What can hang from each mark
goki: demupaz leten
leten: goki tiredot
femu: bofa bufe
tiredot: bofa leten sigog
zefad: gesi kosu
legu: novur
poviven: sigog
lozo: bofa
kosu: zefad
novur: legu zulef
zulef: kosu lomere
bomi: bufe
bofa: femu lozo tiredot
kirab: lomere
lomere: zulef
sigog: tiredot
mada: kosu sigog
demupaz: goki
bufe: bomi

Every row comes from one small tree of marks. The marks that hang from a mark follow it in brackets, in alphabetical order. Every link used is in the known rows. Which tree was each row made from?
In the rows, zero is written as 128.
Known rows
poviven[sigog[tiredot[bofa leten]]]: [109 125 109 138 109 145 208 130 145 153 108 114 148 118 144 143  67 130
 148  97  88 149 131  83 111 132  88 208  77 101  94 123 127 125 154 199
 125  99 107]
zefad[gesi]: [117 127 121 140 109 138 148 130 137 162 133 100 161 125 173 115 129 130
 131 119  99 146 139  70 126 121 136 214 111 113 105 143 108 137 144 133
 121 109 111]
bomi[bufe]: [117 106 124 140 117 154 154 126 145 153 133 101 166 118 136 127 109 129
 159 121 105 144 130  87 115 128 149 209 119 129 106 147 113 152 139 134
 122  95 111]
lozo[bofa[femu tiredot[leten[goki[demupaz]] sigog]]]: [105 130 123 125 104 152 129 132 129 144 108  63 173 111 154 150 144 131
 131 105  86 130 128  80 129 125  96 217  89  91  40 132 121 118 102 180
 175 118 135]
tiredot[bofa leten[goki[demupaz]] sigog]: [110 115 107 117  85 142 170 127 137 141 131  80 165 115 148 168 117 139
 154 115  87 162 126 102 106 122  83 231  92 114  57 126 117 115 136 120
 169 119 122]
goki[demupaz leten[tiredot[bofa[femu[bufe]] sigog]]]: [115 135 132 133 109 179 163 122 150 147 109  59 143 108 156 170 115 134
 132 118  93 125 134 154 101 123 124 214 132  99  63 121  99 106 138 121
 190 123 107]
mada[kosu sigog[tiredot[bofa leten]]]: [112 124 121 130 103 149 202 131 136 153 104 111 152 127 150 158  73 130
 159  95  90 135 141  90 111 136  86 221  93  83 110 124 131 135 141 132
 139 105  91]
tiredot[leten sigog]: [109 128 112 131 106 124 197 128 153 149 127  90 157 121 150 144  93 133
 142 120  93 163 119  42 117 116 116 205  87 107  80 136 105 134 141 133
 158 111 122]
demupaz[goki[leten[tiredot[bofa[femu[bufe] lozo]]]]]: [118 117 131 138 126 169 144 128 153 150  85  51 147 116 184 151 142 142
 115 119  87 103 155 145 105 123 116 232 109 104  89 130 102 116 133 128
 156 103  83]
zulef[kosu[zefad] lomere]: [135 101  99 153 113 161  92 129 178 154 121  89 165 125 174 145 144 125
 176 140  92 131 131 105 107 122 152 220  93 125 102 122 130 152 128 202
 129 112 120]
tiredot[bofa[femu[bufe[bomi]] lozo] leten sigog]: [103 146 125 133 114 136 182 131 151 144  60 105 153 118 170 141 127 137
 125 119  86 157 127 120 107 117  15 235  67 110  89 144 110 118 117  96
 168  98 150]
sigog[tiredot[bofa leten]]: [108 116 111 130 106 136 195 130 142 156 121 112 153 117 147 151  58 127
 145 108  95 149 136  82 107 128  67 210  90 110  92 132 119 128 144 151
 134  96 115]
mada[kosu]: [121  97 120 138 105 159 152 131 139 157 140  92 159 134 161 142 116 133
 148 119  96 133 139  45 124 131 150 217 112 106 115 135 109 137 142 121
 125 105  94]
legu[novur[zulef]]: [114 117 108 154 102 153 168 128 156 148 119 102 166 111 147 123  96 134
 127 115  98 140 124  98 115 125 153 203 113 156 135 137 129 139 150 128
 114 101 108]
femu[bofa[lozo tiredot[sigog]] bufe[bomi]]: [102 147 117 142 125 142 170 129 136 148  95 111 158 108 162 116 165 134
 137 126  91 126 156  85 105 122  41 216  76 164  85 146 109 134 148 123
 168 104 189]
femu[bofa[lozo tiredot[leten sigog]] bufe]: [ 97 142 115 136 129 124 209 129 150 140  91 110 152 110 171 128 146 123
 137 131  92 121 151  50 110 114  23 212  55 162  60 150 102 132 138 134
 190 114 130]
leten[tiredot[sigog]]: [116 122 116 135 112 150 186 125 148 154 137  80 150 120 143 146  82 127
 132 112  91 137 129  44 113 123 135 195 127 119  97 135 104 142 155 149
 154 112 129]
mada[kosu sigog[tiredot[leten]]]: [115 124 121 139 108 148 208 131 136 154 109  98 157 130 156 149  63 126
 152 100  90 129 141  54 122 131 117 207  96  79 116 128 128 141 146 145
 132 107 100]
femu[bofa]: [119 102 108 139 106 147 163 131 143 155 141 104 154 117 146 126 141 135
 139 123  99 132 136  85 118 131 129 215 104 152 112 135 113 138 150 119
 132 109 134]
femu[bofa[lozo tiredot[leten sigog]] bufe[bomi]]: [ 96 151 109 143 123 129 207 131 139 143  82 108 155 107 171 122 156 135
 138 127  89 132 149  54 107 119  18 220  50 151  73 149 109 132 139 122
 177 106 181]
poviven[sigog[tiredot[bofa[femu] leten]]]: [111 131 123 140 113 151 191 134 145 153  87 113 147 118 144 143  66 125
 128  88  86 146 125  95 120 128  86 215  77  82  98 126 121 123 135 204
 117  94 107]
tiredot[bofa[femu lozo] leten[goki[demupaz]] sigog]: [113 119 126 118  98 136 132 130 139 137  92  80 165 116 168 162 134 128
 127 107  81 147 127 109 111 113  31 245  81 101  63 134 111 115 114 123
 164 111 125]
mada[kosu[zefad[gesi]] sigog[tiredot[leten]]]: [117 145 116 144 106 147 180 132 134 158 107 102 157 124 195 132  68 113
 158 115  87 136 144  53 114 121 130 217  85  83 104 131 134 154 139 139
 119 110  79]
zefad[gesi kosu]: [124 134 107 142  97 148 144 131 146 169 138  91 159 138 167 109 127 128
 125 128  99 147 141  49 132 116 130 226 113 113 101 139 113 138 130 133
 120 119 109]
poviven[sigog[tiredot]]: [117 122 115 146 117 158 177 128 140 158 124 104 155 122 142 128  66 127
 139 102  90 135 137  73 120 131 144 190 105 112 112 125 123 133 170 213
 110  99 127]
goki[demupaz leten[tiredot[bofa[lozo]]]]: [124 105 122 136 107 157 116 120 138 148 125  51 144 109 185 164 149 134
 135 114  92 112 145 116  99 130  85 223 123 104  77 123 111 120 151 126
 156 114 118]
kosu[zefad]: [126 109 106 143 108 153 118 126 154 156 141  86 157 120 168 136 103 122
 150 134  96 146 127  88 113 125 157 207 101 140 101 134 128 147 141 139
 119 100 108]
femu[bofa[lozo]]: [119 101 114 138 115 137 145 130 142 150 125 103 153 118 169 121 164 130
 130 123  95 121 144  81 116 127  77 221  92 159 112 141 112 140 151 115
 135 106 138]
mada[kosu[zefad[gesi]] sigog[tiredot[bofa[lozo]]]]: [121 141 130 134 111 148 119 129 130 157  98 118 156 122 200 132 104 110
 155 109  85 126 159 115  99 125  69 234  98 105 111 131 136 152 142 125
 120 103  83]
demupaz[goki]: [120 111 110 133 110 152 143 127 148 160 146  74 167 127 153 127 118 153
 141 123  92 146 141  81 111 124 186 214 108 120 111 133 113 139 148 147
 121 105 117]
lozo[bofa[tiredot]]: [109 117 119 136 119 152 118 128 137 158 130  84 163 118 152 127 150 134
 139 112 100 120 140  83 125 140 123 199 106 122  80 138 126 135 128 180
 148 106 125]
novur[legu zulef[kosu[zefad]]]: [124 112  93 174 105 171 104 125 179 154 110  89 168 118 165 135 137 114
 129 122  87 138 117  89 125 118 251 214  93 132 131 132 132 155 155 128
 105  94 108]
kirab[lomere[zulef[kosu]]]: [124  97 107 151 115 126 152 129 158 152 119  93 168 124 199 105 154 129
 144 109  87 140 122  87 134 124 130 218 117 143 108 143 121 150 145 168
 145 103 103]
legu[novur]: [117 113 116 144 103 148 160 129 143 149 132 105 159 118 147 125 101 134
 141 126 102 136 130  87 113 127 116 204 102 154 117 133 130 133 145 153
 120 103 119]
bofa[lozo]: [120 107 120 138 119 134 128 126 146 152 120  88 159 127 173 129 135 127
 126 120  95 131 138  74 121 124  90 214 101 129 109 142 113 137 146 136
 131 100 124]
goki[demupaz]: [123 109 113 136 100 160 125 122 139 156 150  76 162 121 158 137 126 140
 147 123  98 143 131  92 113 128 142 208 120 121 100 133 117 128 151 140
 133 117 132]
demupaz[goki[leten]]: [121 109 114 139 109 147 131 127 147 158 143  49 164 119 161 139 132 156
 141 126  95 139 144  98 115 123 217 214 111  93  89 119 106 128 150 138
 129 105 111]
novur[legu zulef]: [112 117 110 161 104 151 149 127 159 157 125  91 165 119 139 135 107 133
 103 102  93 148 121  71 126 124 236 207 114 115 141 143 117 143 168 114
 103  93 114]
lomere[zulef[kosu]]: [126  91 102 151 114 150 147 128 155 155 114  90 169 125 176 115 144 126
 141 120  93 133 119  86 141 127 125 218 117 147 116 128 124 133 147 153
 142 107  99]

Write each row's tree
[107 121 117 143 132 145 159 129 143 148 102 109 154 115 170 116 172 123
 134 129  98  99 161  88 117 127  49 215  82 176  89 151 111 135 146 144
 159 106 125] -> femu[bofa[lozo tiredot] bufe]
[127 111  95 174 107 165  94 128 191 154 108  91 172 119 165 145 135 126
 144 123  86 137 121  97 110 118 247 221  96 115 134 128 133 159 149 176
 105 103 116] -> novur[legu zulef[kosu[zefad] lomere]]
[118 122 116 135 111 151 170 125 148 154 143  39 155 113 154 151 100 150
 136 119  87 134 143  64 103 117 212 203 125  89  77 118  95 133 160 147
 157 114 119] -> demupaz[goki[leten[tiredot[sigog]]]]
[109 135 137 125 122 144 148 127 157 145  83 109 154 122 159 141 127 126
 125 120  92 137 135 146 109 116  45 225  96 134  89 143 102 119 125 113
 174 104 107] -> tiredot[bofa[femu[bufe] lozo] sigog]
[113 103 110 124  99 145 154 128 126 145 113  88 166 114 174 160  93 124
 144 111  85 128 148 104 104 127  11 230  87 120  76 131 128 116 144 148
 143 102 126] -> sigog[tiredot[bofa[lozo] leten[goki[demupaz]]]]
[116  99 102 125  86 150 155 129 134 145 128  77 164 119 157 163 129 139
 151 116  91 147 130 111 113 132  83 237  91 116  74 128 128 115 133 127
 146 112 109] -> tiredot[bofa leten[goki[demupaz]]]
[110 130 120 136 104 178 189 135 136 148  87  87 155 117 134 158 106 132
 121 105  83 134 134 138 116 130  81 229 114 120  97 134 116 119 130 118
 160  96 146] -> leten[goki tiredot[bofa[femu[bufe[bomi]]] sigog]]
[126 111 130 140 102 175 118 125 140 153 121  53 144 109 161 168 127 134
 126 104  93 121 132 135 110 130 133 223 134  80  84 118 107 115 132 139
 146 112 114] -> goki[demupaz leten[tiredot[bofa[femu]]]]
[130  99  99 154 112 134 124 127 166 151 121  89 167 118 215 107 143 117
 159 125  85 144 117  95 123 121 147 218 107 157 102 142 133 162 142 166
 137 101  92] -> kirab[lomere[zulef[kosu[zefad]]]]
[129 114  99 155 112 150 118 128 153 159 113  94 169 118 214  99 148 112
 151 135  90 141 124  84 136 117 139 227 106 151 106 133 131 145 139 144
 128 109  79] -> lomere[zulef[kosu[zefad[gesi]]]]
[107 127 116 127 110 129 138 127 132 138 110  69 172 114 175 150 137 122
 139 114  83 133 143  38 118 113  46 221  74 112  44 139 110 125 132 171
 168 112 143] -> bofa[lozo tiredot[leten[goki[demupaz]] sigog]]
[126 137 121 144 104 155 125 130 138 158 119  93 159 129 192 125 134 121
 157 121  91 137 141  87 119 125 171 227 105  99 115 132 134 155 136 117
 119 115  74] -> mada[kosu[zefad[gesi]] sigog]
[108 134 124 131 104 145 139 132 133 143 105  67 172 115 150 155 113 122
 129 104  84 141 130  57 128 112  95 220  85  88  48 136 106 122 113 181
 158 109 138] -> bofa[femu tiredot[leten[goki[demupaz]] sigog]]
[101 142 131 131 118 134 151 132 145 150  98  87 161 115 150 136 125 129
 127 104  92 139 123  58 128 123  97 204  84  87  55 138 111 132 102 179
 170 109 127] -> lozo[bofa[femu tiredot[leten sigog]]]
[123 107 111 143 113 161 158 127 145 158 142  34 153 116 165 148 115 151
 132 118  91 120 147  72 111 126 214 209 127  92  93 121 105 133 158 149
 133 108 106] -> demupaz[goki[leten[tiredot]]]
[115 122 117 127 106 151 166 125 150 154 138  53 151 109 148 161 110 154
 144 114  87 142 144 102  92 121 181 217 122  92  71 115  98 127 154 133
 162 111 110] -> demupaz[goki[leten[tiredot[bofa sigog]]]]
[116 111 132 125 112 149 141 134 140 143  90  83 155 118 154 160 115 115
 108  96  80 121 136  98 119 120  48 234 112 113  87 136 105 130 125 139
 154  96 119] -> leten[goki tiredot[bofa[femu lozo] sigog]]
[121 141 125 134 102 161 138 130 130 162 114 117 156 121 178 136  85 115
 164 109  89 136 152 122 103 129 119 227 107 100 111 126 138 149 143 129
 118 106  80] -> mada[kosu[zefad[gesi]] sigog[tiredot[bofa]]]
[113 120 120 119  88 148 153 132 139 142 108  80 165 116 146 167 114 133
 136 106  84 158 120 116 114 118  83 238  91  95  63 128 112 112 115 126
 161 114 122] -> tiredot[bofa[femu] leten[goki[demupaz]] sigog]
[117 109 110 120  91 168 160 125 134 147 142  70 158 112 140 169 110 132
 145 108  85 136 135 105 101 130 101 221 130 124  74 125 117 123 149 138
 166 120 128] -> leten[goki[demupaz] tiredot[bofa sigog]]
[117 127 120 147 111 183 163 130 144 159  94  50 149 113 161 151 132 161
 124 115  88 126 146 156 103 132 159 232 114  89 102 123 111 117 133 118
 141  97 131] -> demupaz[goki[leten[tiredot[bofa[femu[bufe[bomi]]]]]]]
[111 131 139 135 125 153 164 126 155 142  79  71 141 112 170 162 122 123
 114 115  90 112 142 137 110 118  70 219 112 106  73 130  94 115 133 116
 186 106  99] -> goki[leten[tiredot[bofa[femu[bufe] lozo] sigog]]]
[116 108 111 132 106 153 183 131 138 148 135  72 159 121 140 156  88 123
 129 109  86 129 134  54 123 125 134 205 124 121  89 132 109 136 152 149
 152 107 124] -> leten[goki tiredot[sigog]]
[ 95 159 124 141 120 153 179 132 141 151  76  88 161 113 154 130 136 141
 129 115  92 139 129  91 123 128  79 207  75 102  65 142 120 121 106 152
 179 105 160] -> lozo[bofa[femu[bufe[bomi]] tiredot[leten sigog]]]
[102 135 116 133 122 111 178 130 144 143 104 106 154 109 166 128 147 122
 134 116  89 132 144  20 113 113  36 216  56 139  63 145  99 142 136 148
 167 109 147] -> femu[bofa[lozo tiredot[leten sigog]]]
[106 121 109 128 107 128 155 130 128 136 113  83 166 105 171 143 162 125
 139 117  83 122 148  45 113 115  35 229  66 142  46 138 110 129 137 149
 171 118 155] -> femu[bofa[lozo tiredot[leten[goki[demupaz]] sigog]]]
[121 107 112 135 106 159 152 126 147 157 136  49 150 113 157 156 124 153
 137 113  91 127 147 110  99 131 181 222 121  96  87 117 107 127 152 139
 139 106  98] -> demupaz[goki[leten[tiredot[bofa]]]]
[123 142 124 143 108 160 143 130 129 162 121 106 160 124 185 127  74 112
 156 114  89 129 151  82 113 125 151 212 111  97 116 129 135 157 148 140
 110 108  89] -> mada[kosu[zefad[gesi]] sigog[tiredot]]
[109 110 113 139 120 122 144 134 134 143  96  79 167 123 176 142 141 117
 125 109  87 118 147  35 135 121  45 225  65 117  68 145 116 134 125 175
 138  92 116] -> bofa[lozo tiredot[leten[goki]]]
[113 115 126 137 119 172 148 130 150 155 104  86 158 125 158 127 145 136
 124 126 101 117 129 144 131 137 126 206 117 129 103 140 125 120 119 134
 159 111  98] -> lozo[bofa[femu[bufe]]]
[105 121 117 135 112 174 146 131 131 145  93  63 169 118 169 144 158 131
 132 120  93 104 138 118 135 135  84 220  87 114  51 140 133 108 102 173
 175 118 103] -> lozo[bofa[femu[bufe] tiredot[leten[goki[demupaz]]]]]
[115 116 113 161 106 144 138 130 172 156 122  92 169 120 140 144 106 145
 120 103  91 145 124  77 109 123 233 214 116 100 144 138 119 145 162 162
 102 102 122] -> novur[legu zulef[lomere]]
[117 124 142 134 118 141 133 128 150 146  92  67 143 110 166 163 122 122
 111 100  87 124 135 108 111 117  83 222 116  84  76 125  91 125 130 129
 162 100 117] -> goki[leten[tiredot[bofa[femu lozo] sigog]]]
[126  94 105 138  98 175 149 127 128 151 145  54 160 120 157 156 113 129
 134 114  88 114 138  76 121 134 134 213 134 125  96 132 122 129 154 154
 136 114 125] -> leten[goki[demupaz] tiredot]
